What can hang from each mark:
buga: mereb tima
gakunik: buga nuvo pegu sofub zuvu
resoti: gakunik
nuzep: gakunik
tima: buga neleri
pegu: gakunik
nuvo: gakunik sali
mereb: batonon kamev neleri nuzep
neleri: davop
davop: teke
zuvu: davop gakunik
kasive: buga neleri
dogiz: buga neleri

Every row comes from one small tree of marks. Brackets hold a mark, then the marks that hang from it, in alphabetical order. Every link used is in the known rows. Which tree was each row made from?
(in the rows, 128 means zero)
Known rows:
[gakunik sofub]: [123 140 130 124 103 149 152 119 135 124 102 110 133 150 108 119 148 120
 132 102 131 158 142 132 109 147 122 124 138 128  94 154 119 126 171 135
 128 140 132 151 102 143]
[mereb batonon kamev [nuzep gakunik]]: [103 111 112 157  62 159 145 125 128 143  98 135 110 184  89 204 169 115
 135 159 110 168 143 148 157 175  81 142 179 135 108 125  83 146 133 175
 175 200 114 106 142 152]
[tima buga [neleri davop]]: [106 126 111 119 142 135 126 112 149 157  86 118 106 113 113 126 122  97
 168 134 132 156 132 144 131 102 102  94 148 153  99 120 115 169 110 105
 112 146 100 144  93 105]
[gakunik [buga mereb] nuvo pegu zuvu]: [122 136 119  91  61 151 168 104  97 153  88 121 175 129 146 100 111 140
 177 106 110 224 122 121  90 138 173 109  93  92  46 144 125 110 148 128
 147 168 218 172  80 146]
[nuzep [gakunik zuvu]]: [131 113 114 121  83 134 147 118 127 127 109 110 157 192 130 110 147 127
 111 116  97 164 136 155 108 177 136 105 136 104 101 157 101 121 144 159
 136 145 145 147 126 106]
[pegu [gakunik buga sofub]]: [143 160 154 105  99 133 140 122 140 118 127  88 146 146 116 119 111 163
 122  88 137 197 141 134 108 157 116 127 116 112  93 141 113 145 149 136
 138 156 142 152 100 151]
[dogiz neleri]: [126 135 152 153 105 140 138 132 146 166 104 123 131 154 101 140 121 102
 153 135 112 159 139 136 120 145 121 111 130 132  97 135 128 131 141 138
 143 152 131 135 101 125]
[kasive [buga [mereb batonon nuzep]] neleri]: [ 65 122  92 149 114 139 135 134 106 193  51 146 143 167  50 185 126  32
 127 169 112 156 128 149 166 128  76 102 164 174  45  88 102 110 129 103
 182 196 145 102  69 121]
[pegu [gakunik nuvo]]: [120 157 136 131  82 105 169 121 130 107 149 116 157 143 136 128 104 122
 173 115 126 144 129 131 129 136 118 102 121 127 111 126 112 144 117 170
 154 147 136 141 139 152]
[dogiz [buga [mereb kamev nuzep]] neleri]: [ 96 143 125 167 108 184 137 172 133 183  51 154 100 169  62 224 125  37
 155 145 106 161 139 126 173 150 105 121 133 157  55 132 114 123 133 119
 188 195 151 129  69 122]
[nuvo [gakunik buga pegu sofub] sali]: [160 146 107  63  66 133 163 122  84 106  93  65 159 132 101 109 134 236
 153  82 164 178 124 103  68 169 168 153 127 109  91 161 114 129 185 139
 115 144 167 166  96 144]
[mereb kamev [neleri davop]]: [ 94 116 134 165  98 103 155 133 136 163 113 128  69 134 137 118 149 108
 162 173  92 168 157 111 119 138 118 128 141 150 117  92 131 163 121 139
 126 166 124 142 111 134]
[nuzep gakunik]: [128 113 120 128 105 137 130 109 131 129 114 116 152 176 109 134 127 128
 124 119 108 148 134 134 115 171  96 128 147 100 115 146  99 129 144 164
 144 138 115 139 126 131]
[kasive neleri]: [122 128 124 161 118 126 134 133 121 161  93 128 125 146  96 108 125  96
 129 131 118 136 129 145 124 142 106 101 152 146  96 115 114 134 135 131
 148 143 127 130 114 120]
[zuvu [gakunik buga]]: [137 134 148  99 112 136 122 127 110 154  96 115 121 160 133  92 117 154
 101 134 106 178 158 148  83 162  89 116 108 107 115 137 104 145 141 119
 105 170 133 148 121 146]
[nuzep [gakunik pegu sofub zuvu]]: [145 129 103 116  58 161 164 108 122 108  94  82 152 176 103 119 179 172
 129  64 124 212 132 131 108 189 177 125 139 100  78 178 111 115 184 173
 135 128 167 178 101 132]
[gakunik [buga tima] nuvo pegu sofub]: [139 172  96 115  86 177 147  98 136 134  79 111 165 106 111 119 124 162
 158  95 138 231 125 118 107 157 144 122 103 107  76 116 131 127 159 116
 139 143 184 191  98 189]
[nuvo [gakunik buga] sali]: [143 127 115  72  93 107 147 130  89 127 106  94 165 145 127 104 101 194
 135 134 140 130 128 125  67 157 125 133 125 111 113 140 103 133 146 127
 113 161 146 133 120 119]
[resoti [gakunik [nuvo sali] pegu sofub]]: [136 152 108  85  54 170 196 110  91  94 117  94 175 151  97 105 142 195
 220  38 153 181  83 114 121 164 170 134 153 141 103 149 114 139 178 170
 127 122 157 165 116 167]
[buga mereb]: [112 123 130 125 107 138 136 118 121 145  97 135 147 154 112 137 104  80
 140 131 105 142 140 120 111 135 103 122 136 112  74 146 116 116 143 129
 161 153 144 139 102 126]
[nuvo [gakunik buga pegu]]: [139 128 130  89  74 119 153 108 104 144 110  86 134 113 112 114 114 211
 131 123 142 178 136 120  59 161 142 134 118  95  89 146 115 134 154 141
 126 151 147 159 115 156]
[mereb batonon kamev [neleri davop] nuzep]: [ 65 108 119 176  80 118 166 131 126 168 101 129  54 137 110 180 180 102
 167 210 101 180 160 125 151 138 105 136 168 170 113  79 133 159 112 148
 142 217 120 110 108 148]
[dogiz buga [neleri davop]]: [123 139 135 137 134 145 126 140 147 186  84 112 106 136  88 145 120  99
 158 145 104 162 140 145 143 160 120 107 101 158  89 122 143 145 130 110
 141 152 120 151  72 120]
[tima [buga mereb] [neleri [davop teke]]]: [100 114  89 112 132 140 102  90 152 157  87 112 101 120 104 142  95  75
 154 151 125 149 128 144 139 118  89  89 149 155  79 133 128 159 119  95
 126 166 112 154  77  81]
[neleri [davop teke]]: [110 110 113 114 100 113 120  86 140 152 129  92 103 120 126  98 118 136
 126 163 110 130 137 156 116 162 104  95 131 146 108 142 138 155 145 130
 112 167  99 160 118 124]
[dogiz [buga mereb] neleri]: [128 147 137 140 134 164 124 144 138 173  66 141 135 164  70 181  99  55
 150 130 106 156 138 128 140 151 112 115 106 135  58 133 131 109 137 104
 179 156 155 138  66 112]
[pegu [gakunik buga]]: [135 148 159 106 107 109 135 119 136 141 138 105 152 145 128 117  89 158
 122 118 121 170 138 145  98 148  99 114 113 105 100 127 109 149 120 136
 148 166 132 136 122 146]
[zuvu [gakunik [buga tima] sofub]]: [148 160 111 116 119 175 112 138 137 134  70 117 125 154 115 107 129 142
  78 115 114 213 165 148 103 182  98 117 109 113 108 125 113 140 150 100
 109 157 152 174 114 153]
[zuvu davop]: [122 122 149 132 116 117 133 117 134 149 103  94 139 153 130  97 143 129
 115 145 117 121 139 161  77 129 126  88 131 125  98 151 109 155 151 150
 143 173 115 150 135 137]
[resoti [gakunik [nuvo sali] pegu zuvu]]: [130 138 107  85  39 148 208 114  81 112 121 105 183 163 129  81 139 186
 207  61 132 170  83 142 109 160 189 101 137 135  97 145 107 135 148 170
 124 136 180 158 138 140]
[mereb nuzep]: [ 85 120 118 129 107 137 151 125 119 140  96 120 133 152 108 152 138 103
 129 142 122 123 133 140 122 135 102 105 159 129  95 146 116 130 144 141
 138 174 114 125 109 149]
[nuzep [gakunik [buga tima] sofub]]: [149 143  96 122 119 179 105 109 154 133  81 107 168 161 100 136 117 144
  89 105 113 219 137 134 115 196  99 134 129  87  99 126 108 126 157 124
 143 144 147 168 104 143]
[tima [buga mereb]]: [ 97 127 117 104 126 142 126 116 117 148  90 143 146 152  94 153  94  60
 154 119 117 143 131 133 113 115  82 117 140 117  65 142 107 126 140  96
 146 164 128 126  96 111]
[gakunik pegu sofub [zuvu [davop teke]]]: [135 136 119 112  59 140 152  91 131 122 100  45 120 147 120  82 193 184
  99 108 135 166 130 179  73 164 197  69 121 140  67 189 129 146 193 154
 124 177 159 198 117 127]
[davop teke]: [117 128 119 120 100 124 129  89 140 141 125 110 119 146 116 117 121 126
 111 153 120 114 131 159 104 156  99  96 138 134 103 146 123 135 150 129
 125 166 115 145 131 132]
[dogiz [buga tima] [neleri davop]]: [127 155 102 156 146 159 110 145 168 186  66 126 115 125  77 160 108  83
 135 156  97 167 142 152 154 172 114  94  95 157  86  97 146 145 111  94
 158 150 131 162  87 122]
[dogiz [buga tima] neleri]: [136 173 111 163 145 172 118 146 168 174  64 145 131 152  66 180 110  71
 120 145 109 156 140 158 143 167 107  93 100 143  84 102 133 121 118  92
 172 153 141 146 102 128]

Which tree is each row?
[132 159 115 118  97 137 126 137 146 139 103 126 177 155 135 131  76 104
  92 127  95 204 147 152 111 162 124  90  95  97  60 119 114 127 101 112
 174 176 194 157 115 110]
[pegu [gakunik [buga mereb tima] zuvu]]
[118 130 143  81  71 156 181 112 114 153 129 120 164 149 152  66 113 162
 159  97 111 213 104 167  98 161 152  93 113 113 101 128 111 140 131 135
 109 160 173 152 120 138]
[resoti [gakunik buga nuvo zuvu]]
[ 86 116 102 141 120 121 121 123 119 206  70 136 130 141  72 132 112  55
 145 168  95 177 137 147 157 137  88 107 138 182  50  77 115 137 123  98
 167 171 138 123  68 106]
[kasive [buga [mereb batonon]] [neleri davop]]
[ 99 144 105 190 107 140 138 139 148 155  78 171 103 156 112 171 121  45
 132 170  86 171 162 100 130 142  99 125 141 127  84  80 121 123 109 117
 174 168 168 139 120 126]
[buga [mereb kamev neleri] tima]
[130 132  98 121  63 161 175 116 124  99 104 103 167 180 137 105 165 128
 156  84 116 202 127 134 130 176 166 115 128 114 100 162 108 114 169 170
 122 132 174 170 105 122]
[nuzep [gakunik nuvo sofub zuvu]]
[137 133 121  83  69 138 171 137 116 124 101  80 136 143 136  88 150 179
 103 111 137 203 148 145  69 172 173 117 108 109  88 165 113 122 168 126
  97 158 178 163  96 110]
[nuvo [gakunik buga sofub zuvu]]
[ 62 140  68 133 134 148 124 131 139 169  50 150 172 159  81 183  99  24
 100 155 102 142 132 136 145 132  72  87 136 137  45 107 104 107 128  92
 169 171 144 140  80 131]
[kasive [buga [mereb nuzep] tima]]
[113 156  85 149 150 141 125 125 180 170  53 143 155 143 102 145 116  63
 104 146 124 148 135 149 129 119  89  68 125 152  81  85  95 132 107  89
 146 128 136 154 104 126]
[kasive [buga [tima neleri]]]
[133 123 139 122 100 117 112 109 126 133 109  76  95 170 134  84 151 152
  72 161 110 115 154 188  81 167 105  70 120 142 125 160 111 169 155 152
 110 192 105 167 155 122]
[zuvu [davop teke] gakunik]
[ 74 130 119 131 136 103 150 120 123 171  80 143 142 178 105 143 111  44
 134 156  98 154 145 103 109 116  96 113 126 130  64  88 119  99 135 102
 144 152 153 132  63 118]
[kasive [buga [mereb neleri]]]
[120 125  71 152 125 148  94  96 178 153  74 116 112 111 117 145  97  79
 116 176 105 154 141 138 144 151 100  82 141 150  88 110 139 147 105 110
 153 152 139 179  98 100]
[buga mereb [tima [neleri [davop teke]]]]
[137 128 149 125  89 121 135 125 106 136  90  75 111 154 122  93 163 176
 110 120 116 151 153 156  68 152 140  91 119 123 102 162 107 164 158 170
 129 168 123 173 147 158]
[zuvu davop [gakunik pegu]]
[130 138 143 126  71  89 141 109 150 117 146  61 132 169 148  90 142 153
  79 142 116 121 138 206  87 161 157  48 112 143  97 165 113 164 133 167
 142 196 135 163 157  98]
[pegu [gakunik [zuvu [davop teke]]]]
[107 121  97 111 132 130 110  86 158 154 100 103  89 114 112 126 118 109
 147 152 136 139 124 162 130 122  91  79 151 164 105 125 123 173 116  99
 101 163  90 152  98  97]
[tima buga [neleri [davop teke]]]
[ 71 124 126 177  96 122 169 143 124 150  94 138  79 164 115 171 165  86
 146 171 110 148 150 112 128 130 108 124 167 143 108 101 117 137 127 143
 140 189 131 118 111 147]
[mereb kamev neleri nuzep]
[133 150  64 142 155 155  98 104 188 157  65 112  94 113  95 146 120 101
 101 176 118 136 134 171 149 164 100  65 118 173  98  98 136 155  96  88
 145 149 116 176 105 117]
[dogiz [buga [tima [neleri [davop teke]]]]]
[ 96 136  70 141 152 140 108 123 173 184  42 136 148 123 107 143  93  41
 127 158 101 172 141 125 148 122  92  79 123 155  59  87 114 142 102  87
 156 133 143 170  70 105]
[kasive [buga mereb [tima [neleri davop]]]]
[ 97 110 115 143  96  98 136  75 139 160 130 105  72 136 114 135 151 134
 139 216 103 157 157 147 121 155 106 118 142 159 123  84 157 145 120 129
 126 194 119 132 109 132]
[mereb batonon [neleri [davop teke]]]
[ 88 110 114 185  74 136 160 124 125 142  96 140  86 196  91 212 185 106
 144 184 100 181 152 122 153 167  90 153 185 133 123  87 105 132 119 173
 166 205 126  99 125 145]
[mereb batonon kamev neleri [nuzep gakunik]]
[ 85 121  65 163 132 163 118 132 158 153  49 126 125 113 107 180 113  54
 138 167 108 167 138 117 162 128 103  92 162 146  81 109 134 145  97 124
 162 160 138 162  79 116]
[buga [mereb nuzep] [tima [neleri davop]]]
[121 118 107 134 116 126 119  91 164 152 106  91  93 115 129 110 128 133
 134 166 124 136 135 150 127 141 113  84 144 161 114 129 133 163 123 133
 113 151 107 166 105 112]
[tima [neleri [davop teke]]]
[106 121 135 120 110 123 152 121 112 164  86 131 138 166 146 110 120  99
 123 155  87 205 149 117  81 135 141 114 111  95  70 111 135 102 129 104
 133 177 200 142  65 104]
[gakunik [buga [mereb neleri]] zuvu]
[154 130 119  92  66 168 149 100 118 128  87  77 161 168 113 105 160 200
 120  68 123 248 130 133  90 192 171 133 120  85  74 169 110 119 183 149
 126 144 181 181  82 142]
[nuzep [gakunik buga pegu sofub zuvu]]
[129 126 108 106  44 114 184 124 105 120 113  84 128 134 123 108 155 180
 128 115 135 158 139 139  72 163 187 105 121 115  82 165 116 122 150 164
 122 141 164 165 133 126]
[nuvo [gakunik pegu zuvu]]
[140 136 132  87  88 137 150 126 117 125 107  86 133 130 118 108 129 182
 114 114 145 185 145 124  75 167 133 140 122 108  98 154 116 129 168 130
 108 151 148 157  98 134]
[nuvo [gakunik buga sofub]]
[144 136 146  96  79 151 153 110 120 146  81  56 148 141 134  69 177 203
 111  91 133 221 136 163  52 151 196  96 100 108  59 175 121 147 190 136
 126 177 182 190  91 146]
[gakunik buga pegu sofub [zuvu davop]]
[107 132 145 175  83 120 165 127 136 157 111 153  74 163 111 166 170 107
 154 184 109 172 164 128 120 137 105 141 152 148 114  79 117 139 119 135
 157 191 143 105 134 150]
[mereb batonon kamev neleri]
[143 136 139  99  90 175 124 126 111 139  75 118 120 167 102 140 136 134
 116 130 111 231 173 134 111 171  95 149 117 117  86 139 111 127 160 112
 135 190 168 143  89 145]
[zuvu [gakunik [buga [mereb batonon]] sofub]]
[ 66 130  77 176 127 140 139 130 131 145  66 147 130 159  97 196 119  39
 118 181  95 156 148  99 135 134  96 115 159 117  81  87 141 102 109 118
 169 177 156 133  85 131]
[buga [mereb neleri nuzep] tima]
[123 134  86 160 136 145 118 123 178 156  75 121 118 108 125 128 121 100
 132 156 113 163 146 139 136 135 111  88 139 150 108 100 129 163  95 118
 139 131 123 167 112 124]
[buga [tima [neleri davop]]]
[142 153  96 109 100 152 136 131 140 127  89  97 142 123 108 126 118 163
  90 126 137 193 149 132  86 179 124 127 117 107  97 128 119 130 150 111
 122 149 155 168 112 136]
[nuvo [gakunik [buga tima] sofub]]
[ 96 128 120 155 128 127 139 146 128 172  75 146  72 144 106 158 127  60
 161 168  84 167 155 103 140 143 109 133 118 153  76  91 132 137 116 107
 162 170 147 141  74 120]
[dogiz [buga [mereb kamev [neleri davop]]]]
[ 92 117  92 131 125  99 110 104 134 198  94 101 109 131  93  84 113  93
 111 163 108 132 122 171 139 157  89  69 132 189  82  99 121 154 139 100
 117 157 103 154  86 102]
[kasive buga [neleri [davop teke]]]
[133 140 139 123  73 126 156 118  98 125  94  83 124 145 140  86 159 170
 155 118 120 163 141 144  81 144 154  88 109 128 110 151 112 163 154 183
 125 165 142 180 147 169]
[zuvu davop [gakunik nuvo pegu]]
[ 97 129 108 145 117 131 129 125 116 194  64 154 145 167  64 152 112  44
 130 157 108 162 133 149 146 134  81 106 142 166  48  84 101 115 129  95
 180 171 154 111  81 113]
[kasive [buga [mereb batonon]] neleri]
[ 95 147  85 128 136 140 119 125 147 172  61 153 177 158  93 153  86  36
 104 144  97 150 139 136 125 138  80  90 113 130  48 102 103 110 129  84
 167 147 149 152  94 126]
[kasive [buga mereb tima]]
[111 122 108 155  57 181 152 130 131 123  88 119 107 184  76 205 192 122
 136 129 126 196 147 137 166 184  97 155 184 141 105 141  90 138 160 175
 164 192 125 123 121 153]
[mereb batonon kamev [nuzep [gakunik sofub]]]
[123 141  99 100  74 125 185 126  94 113 104 121 183 167 156  86 141 127
 185 117 119 130 115 141 108 134 165  92 118 140 101 143 107 121 142 140
 120 155 183 142 128 117]
[gakunik [nuvo sali] zuvu]
[127 140 157 132  84  94 159 138 139 118 132  75 148 168 151  91 148 141
 103 125 113 141 144 185  86 141 163  63 112 128  90 157 103 161 124 171
 154 180 145 153 150 109]
[pegu [gakunik [zuvu davop]]]
[ 94 119  82 130  80 179 154 115 108  99  80 111 172 174  97 179 138  80
 170  99 119 188 119  93 163 166 116 140 164 107  84 160 113 106 170 178
 160 155 153 156  72 137]
[buga [mereb [nuzep [gakunik nuvo sofub]]]]
[138 137 105 105  39 137 193 130 110 100 103  70 126 136 112 108 180 187
 130  86 151 187 141 130  80 171 202 115 125 122  77 179 121 117 177 164
 113 133 176 179 113 128]
[nuvo [gakunik pegu sofub zuvu]]
[122 130 147  99  92 127 158 113 117 158 100  92 168 142 177  56 142 153
 137 143 108 180 128 173  65 131 169  69  89 115  86 144 114 150 146 134
 122 194 178 166 119 131]
[gakunik buga nuvo [zuvu davop]]
[ 91 116  94 133  85 146 158 108 111 119 103 118 164 169 115 161 135 108
 165 131 115 151 115 122 149 159 105 119 161 111 112 140 106 124 141 182
 146 158 124 137 113 151]
[mereb [nuzep [gakunik nuvo]]]
[141 166  86 156 161 168 123 135 177 148  49 147 128 139  90 166 123  75
 107 144 128 138 138 154 136 138 102  81 118 146  91  96 112 127  99  88
 167 129 139 152 112 132]
[dogiz [buga [tima neleri]]]
[104 143 106 196  92 146 139 133 151 160  79 178  95 161  96 199 138  52
 139 199  87 188 170 115 138 145  91 138 148 136  88  57 123 123  98 116
 194 191 174 118 127 136]
[buga [mereb batonon kamev neleri] tima]
[127 136 115 104  79 114 176 130  98 118  97  89 185 168 169  66 158 145
 169 129 118 119 115 165  83 126 183  68 113 141  98 154 104 147 149 154
 126 179 175 153 137 109]
[gakunik [nuvo sali] [zuvu davop]]
[145 174 114 120  89 148 142 138 161 120 107 101 161 152 130 113 121 143
  86  96 120 223 148 163 109 175 144  94  98 113  80 128 117 137 127 115
 144 163 182 170 116 127]
[pegu [gakunik [buga tima] sofub zuvu]]
[ 89 129  97 185 110 127 129 140 150 168  82 154  87 129 125 154 119  54
 146 182  75 186 163  97 138 146 105 126 138 139  88  73 138 147 101 116
 162 169 154 153 104 118]
[buga [mereb kamev [neleri davop]] tima]
[102 138 120 141 148 129 144 130 121 153  73 145 118 174  89 168 119  57
 139 154 100 143 146 105 117 135 109 123 118 124  74 102 138  96 124  99
 167 155 156 131  68 122]
[dogiz [buga [mereb neleri]]]
[125 145  87 165 133 165 118 128 169 144  57 149 145 137 110 164 100  58
 122 146 116 157 140 120 132 126 101  95 146 124  79 108 115 126 106 113
 176 133 161 156 103 115]
[buga mereb [tima neleri]]
[138 160  97  98  64 147 181 111  91  96  93  98 175 141 108 113 151 172
 216  69 154 162 110  99 115 143 170 134 133 134  89 154 121 124 183 154
 131 130 172 168 104 165]
[gakunik [nuvo sali] pegu sofub]
